Each row comes from the steps of one walk. Every step used is in the known rows, and no mark comes twice. Write the walk behind each row, first mark first.
In the rows, zero is written as 100.
Known rows:
Q > E > H: 99,113,102,134,64,68,89,110,78,105,100,108,83,132,118,97,86,91,137,82,85,98,102,102,118,94,91,82,105,138,105,107,106,73
X > S: 87,107,90,109,122,115,79,74,115,105,84,123,109,115,112,94,109,120,102,117,111,111,87,111,114,129,99,124,133,96,89,98,90,74
Q > E > C: 86,106,104,106,99,85,107,153,78,84,75,72,104,111,91,104,42,86,134,91,110,111,104,101,77,105,91,82,129,105,90,99,109,110
S > E: 113,129,86,94,101,103,93,114,95,96,106,114,139,95,95,102,119,117,71,100,104,100,89,113,98,79,76,92,89,87,99,104,84,84
Q > E > C > X: 99,112,113,126,77,84,102,105,63,99,66,57,74,95,80,104,38,107,115,72,139,94,103,80,67,97,97,76,128,111,84,83,92,141
C > X > S > L: 92,125,128,104,92,140,99,12,98,103,91,102,93,87,92,95,93,139,66,83,135,122,76,99,126,126,116,96,145,111,99,70,63,126
Q > E > S > X > W: 85,131,74,140,117,59,98,106,111,135,74,89,90,90,95,114,82,106,146,117,135,113,97,109,99,113,111,95,119,117,54,85,100,83
E > C > X > W: 112,76,88,117,138,110,140,74,127,101,74,45,71,62,55,103,68,120,94,107,140,88,94,95,55,119,114,80,115,97,82,82,61,152
L > H > X > S > E > Q: 91,127,77,18,102,113,70,85,136,70,56,106,121,109,132,85,109,129,122,141,135,126,60,129,90,99,77,59,126,84,135,106,32,27
H > E > C > X > S > L: 76,129,120,99,120,135,107,41,102,81,79,92,108,84,79,103,41,157,59,97,158,144,33,125,115,118,104,75,164,120,68,78,60,152
C > X > S > L > H > E: 73,141,130,104,73,120,79,22,106,107,101,118,79,85,102,95,60,178,54,105,156,117,33,96,123,120,105,82,162,120,121,110,37,121
L > H: 90,97,108,86,86,90,91,107,110,104,119,87,87,101,120,78,85,123,105,121,105,85,85,87,85,115,92,82,109,96,152,131,74,82
Q > E > C > X > S: 84,120,104,136,102,98,81,79,83,106,49,78,82,109,85,101,52,127,113,93,149,108,92,92,84,125,94,100,162,105,69,86,82,119
L > S > X: 106,100,102,100,106,88,85,105,126,89,82,92,79,97,143,105,102,135,114,121,107,102,101,131,120,137,114,80,126,103,104,116,96,90
H > L > S > E: 123,117,60,80,109,110,101,117,107,94,88,110,90,95,108,113,108,109,64,104,67,58,104,136,107,114,125,102,88,88,80,151,61,101
E > S > L > H: 73,116,99,71,93,109,104,92,105,110,138,97,120,83,114,55,74,135,112,118,110,102,53,110,93,118,101,63,115,124,145,118,58,82
H > X > W > Z: 97,109,71,109,137,104,98,77,124,93,46,69,63,76,61,80,80,103,93,109,93,86,143,117,124,102,151,82,101,91,85,78,66,89
C > E > H > L > S: 141,73,85,81,104,92,98,82,107,94,65,109,45,117,129,98,89,100,104,105,79,23,114,114,131,117,142,99,116,125,95,190,84,63
C > X > S > E > H: 117,134,75,124,101,104,71,29,103,116,102,125,112,110,104,78,133,158,74,100,134,82,68,123,121,92,77,83,113,120,95,96,49,67
E > H > L > S > X > W: 121,85,73,101,139,80,130,79,151,90,86,77,33,96,137,116,107,110,115,129,77,69,108,147,141,144,152,76,104,124,87,129,71,88
S > X > W > Z: 93,116,95,133,156,70,98,82,132,116,91,66,74,90,72,86,92,114,95,135,123,110,142,100,125,129,131,71,122,93,79,86,80,76
L > H > X: 84,104,106,54,76,95,89,89,102,75,75,78,69,79,133,86,66,122,118,103,100,84,90,111,97,94,110,70,94,96,156,108,70,79
L > S > X > W > Z: 106,100,73,138,155,78,82,100,151,109,72,81,53,90,91,83,102,137,100,151,103,90,138,121,129,158,155,78,141,94,79,116,66,80
Z > W: 97,93,130,123,120,113,95,89,114,75,102,105,118,87,68,74,120,111,105,71,90,68,103,119,94,84,128,114,118,87,107,71,76,91
E > H > X: 107,100,90,79,81,95,101,72,96,63,77,87,80,100,133,86,92,102,130,86,81,94,95,141,133,73,109,60,79,126,122,81,90,78
S > E > C: 109,116,83,75,133,107,117,140,103,71,104,85,154,94,90,91,83,120,89,107,115,103,80,128,69,91,63,73,106,84,99,97,82,97
L > S > E > C > X: 131,107,72,98,116,117,93,108,107,90,76,77,106,74,89,86,87,159,70,109,122,69,75,133,65,114,92,71,119,95,95,120,46,132
L > H > X > S > E: 85,145,71,55,102,114,63,79,116,75,69,114,122,90,136,81,93,155,93,124,115,94,70,138,114,102,83,84,117,74,140,114,41,39
H > X > W: 105,95,71,89,117,111,123,79,127,76,47,82,70,61,92,121,88,100,110,97,95,100,108,126,109,93,132,94,87,93,93,72,82,108
H > L > S > X > W: 113,89,79,98,143,92,124,90,149,97,66,73,35,79,114,135,94,104,95,129,90,74,123,127,118,152,159,97,113,94,67,129,76,109
W > Z: 95,118,91,128,117,85,74,96,92,116,101,93,94,113,73,61,95,104,85,112,92,87,134,96,118,108,122,88,117,102,91,107,86,78
E > S > X > W: 93,107,70,111,154,78,113,85,137,130,91,84,105,73,96,95,106,124,131,138,138,107,86,122,96,121,110,91,107,107,70,89,87,79
S > L: 90,112,126,84,88,129,126,85,100,84,115,97,111,90,97,101,87,105,85,82,96,127,90,107,117,108,111,80,112,115,120,82,92,116
C > E > H > X > S > L: 104,114,123,57,98,136,93,21,109,57,42,113,100,98,136,85,76,126,110,79,117,101,82,134,169,97,122,71,142,130,120,106,82,42
H > L > S > X > W > Z: 106,101,72,118,161,77,97,85,136,114,64,62,25,91,88,98,83,104,84,139,83,65,154,120,136,163,179,87,123,93,57,135,58,92

Which walk is each row?
126,115,55,81,115,107,122,84,129,69,73,95,108,74,102,107,113,121,96,102,91,89,89,154,124,70,105,61,69,107,111,81,56,70 : S > E > H > X > W
109,113,102,82,115,76,75,75,100,123,75,97,114,88,122,84,86,126,129,119,163,83,91,97,111,93,89,89,124,111,81,134,114,45 : C > E > S > X
133,80,112,98,97,88,97,77,98,99,84,109,89,114,117,86,94,106,118,96,115,64,102,95,122,85,92,88,111,130,117,149,105,45 : C > E > H
101,100,65,116,135,88,99,69,120,86,66,72,61,97,77,61,92,106,111,113,83,78,133,129,139,93,150,57,92,118,100,85,60,66 : E > H > X > W > Z
108,117,99,109,73,53,89,108,84,92,80,89,32,129,160,118,75,94,136,97,75,78,118,127,148,133,138,71,116,136,83,142,98,83 : Q > E > H > L > S > X
102,97,96,78,101,96,97,107,115,94,84,117,103,119,85,126,90,92,110,125,131,145,61,99,92,78,85,84,110,113,71,109,88,98 : H > E > Q
122,115,82,58,106,105,104,118,119,88,96,110,136,115,86,107,123,90,101,119,121,134,78,106,70,79,63,72,93,93,97,99,76,67 : S > E > Q
82,117,132,69,77,114,119,89,106,89,136,87,99,91,119,81,75,122,92,105,104,112,73,89,99,118,102,60,123,109,162,110,69,99 : S > L > H
71,116,128,64,104,106,126,117,109,66,125,80,117,77,105,88,19,143,92,121,130,131,36,113,86,116,87,45,148,109,141,123,69,126 : S > L > H > E > C
103,104,98,108,132,82,123,81,136,101,86,74,83,80,104,122,101,112,109,125,127,120,109,107,109,122,111,84,115,94,87,83,95,95 : S > X > W
84,112,99,118,130,108,81,60,102,99,63,96,94,96,79,100,52,153,81,120,162,112,50,118,95,111,91,101,151,104,53,98,66,131 : H > E > C > X > S
105,98,87,85,100,86,119,80,88,94,113,91,74,119,121,95,99,71,107,91,65,68,108,115,128,103,119,88,79,125,90,119,87,88 : E > H > L
82,130,72,42,138,110,83,104,117,52,66,78,135,87,127,62,61,159,111,132,125,95,63,149,86,112,70,61,136,69,142,114,43,51 : L > H > X > S > E > C
85,123,104,66,98,136,103,33,111,52,76,109,101,100,143,80,91,124,110,82,90,132,72,158,170,106,121,62,125,131,125,66,74,72 : E > H > X > S > L
109,103,97,77,111,84,98,99,111,90,75,75,50,98,147,115,90,103,101,111,87,80,115,130,124,146,142,88,112,99,78,136,89,103 : H > L > S > X
127,76,120,56,101,106,101,90,116,100,56,100,93,111,90,109,90,81,127,116,148,101,100,68,79,86,90,85,127,106,98,135,103,53 : C > E > Q
80,125,103,77,116,113,114,68,128,76,83,53,63,61,79,61,51,127,86,114,97,102,120,112,122,118,155,41,127,97,147,94,28,86 : S > L > H > X > W > Z
109,89,79,90,108,104,103,105,108,97,79,101,56,99,113,109,93,93,89,106,63,61,109,122,109,135,151,113,104,100,79,147,77,114 : H > L > S
99,122,95,100,47,76,87,98,72,73,60,94,70,115,134,104,73,90,144,66,78,98,106,126,139,71,109,67,92,132,110,81,104,78 : Q > E > H > X
80,116,132,81,113,131,108,46,111,85,100,61,92,83,108,61,49,164,91,110,153,106,55,98,79,153,104,52,170,107,142,96,36,117 : E > C > X > S > L > H
128,93,105,65,83,97,93,58,97,68,47,93,71,101,132,91,76,106,125,84,110,66,104,112,137,66,112,71,98,122,124,127,103,47 : C > E > H > X
98,115,98,115,64,70,109,105,62,101,92,97,60,135,114,110,73,56,123,75,69,78,115,102,130,98,119,87,91,134,82,117,99,88 : Q > E > H > L
82,136,93,98,103,112,100,84,97,107,109,125,137,79,83,100,72,125,83,106,123,123,32,132,125,82,106,89,119,134,70,99,83,119 : H > E > S > L
122,129,72,78,102,87,113,93,83,92,124,104,107,114,112,93,118,90,80,91,74,71,95,127,121,82,97,74,66,118,91,123,74,71 : S > E > H > L
84,123,60,130,171,64,82,83,129,144,90,75,92,86,71,56,99,126,117,151,134,99,123,118,113,129,130,79,120,106,59,93,72,62 : E > S > X > W > Z
83,124,71,127,83,77,75,125,71,133,85,115,113,112,91,93,81,95,132,97,107,95,89,102,98,92,100,110,107,123,67,103,101,89 : Q > E > S
112,88,91,131,109,103,121,47,118,123,78,81,52,63,59,113,99,117,79,99,131,81,106,79,81,103,126,102,94,103,78,82,64,140 : C > X > W
128,112,66,78,121,114,111,99,98,84,67,60,76,76,93,100,74,131,59,101,106,47,94,130,71,120,122,77,104,93,74,132,40,140 : H > L > S > E > C > X
88,101,97,110,133,118,92,56,106,101,63,71,99,97,90,80,76,140,98,110,146,99,81,110,83,130,98,97,149,100,78,87,67,116 : E > C > X > S
96,107,100,125,100,116,75,31,100,122,73,110,80,104,95,94,110,136,80,99,141,92,88,95,104,118,107,114,127,100,79,83,71,108 : C > X > S
73,122,74,100,99,74,62,107,100,128,114,125,110,95,109,75,63,145,111,142,129,84,33,114,92,94,87,89,111,117,100,147,62,84 : L > H > E > S
121,124,73,99,101,94,103,102,97,96,126,119,135,114,116,84,129,117,93,100,94,92,79,129,110,76,70,72,83,117,112,110,79,58 : S > E > H
113,83,87,119,139,95,111,99,158,95,74,86,62,78,115,120,109,131,108,137,106,101,104,130,111,153,136,85,130,93,88,113,83,99 : L > S > X > W
93,117,112,29,78,120,93,64,100,90,65,86,105,62,125,63,45,137,120,94,135,72,67,113,110,85,116,58,124,116,149,135,63,56 : C > E > S > L > H > X
77,130,111,61,101,147,99,49,112,59,57,101,110,84,120,100,81,120,93,85,102,137,84,139,150,111,125,87,134,102,108,59,76,95 : H > X > S > L
95,109,112,61,94,110,97,78,102,116,104,99,113,77,108,61,58,138,110,115,142,71,62,85,96,107,101,75,135,120,141,152,68,54 : C > E > S > L > H
108,107,81,156,128,95,95,48,110,140,79,68,46,78,33,81,91,122,61,109,126,67,138,76,98,113,144,92,111,99,70,85,50,121 : C > X > W > Z
69,135,89,86,99,49,62,97,109,124,117,105,103,92,135,81,63,161,125,151,154,105,34,119,105,103,82,64,123,117,101,135,76,66 : L > H > E > S > X
131,101,70,67,112,116,91,135,143,93,77,121,122,113,100,107,133,114,104,138,106,115,73,126,76,106,87,72,107,100,98,126,60,74 : L > S > E > Q
131,109,59,109,103,98,90,116,121,87,109,130,116,107,131,81,134,146,94,116,74,75,73,151,121,105,90,76,99,117,118,141,63,67 : L > S > E > H
77,139,94,118,86,54,70,114,79,127,83,91,100,109,122,101,78,107,153,101,134,114,97,107,111,101,92,87,117,125,67,91,115,74 : Q > E > S > X
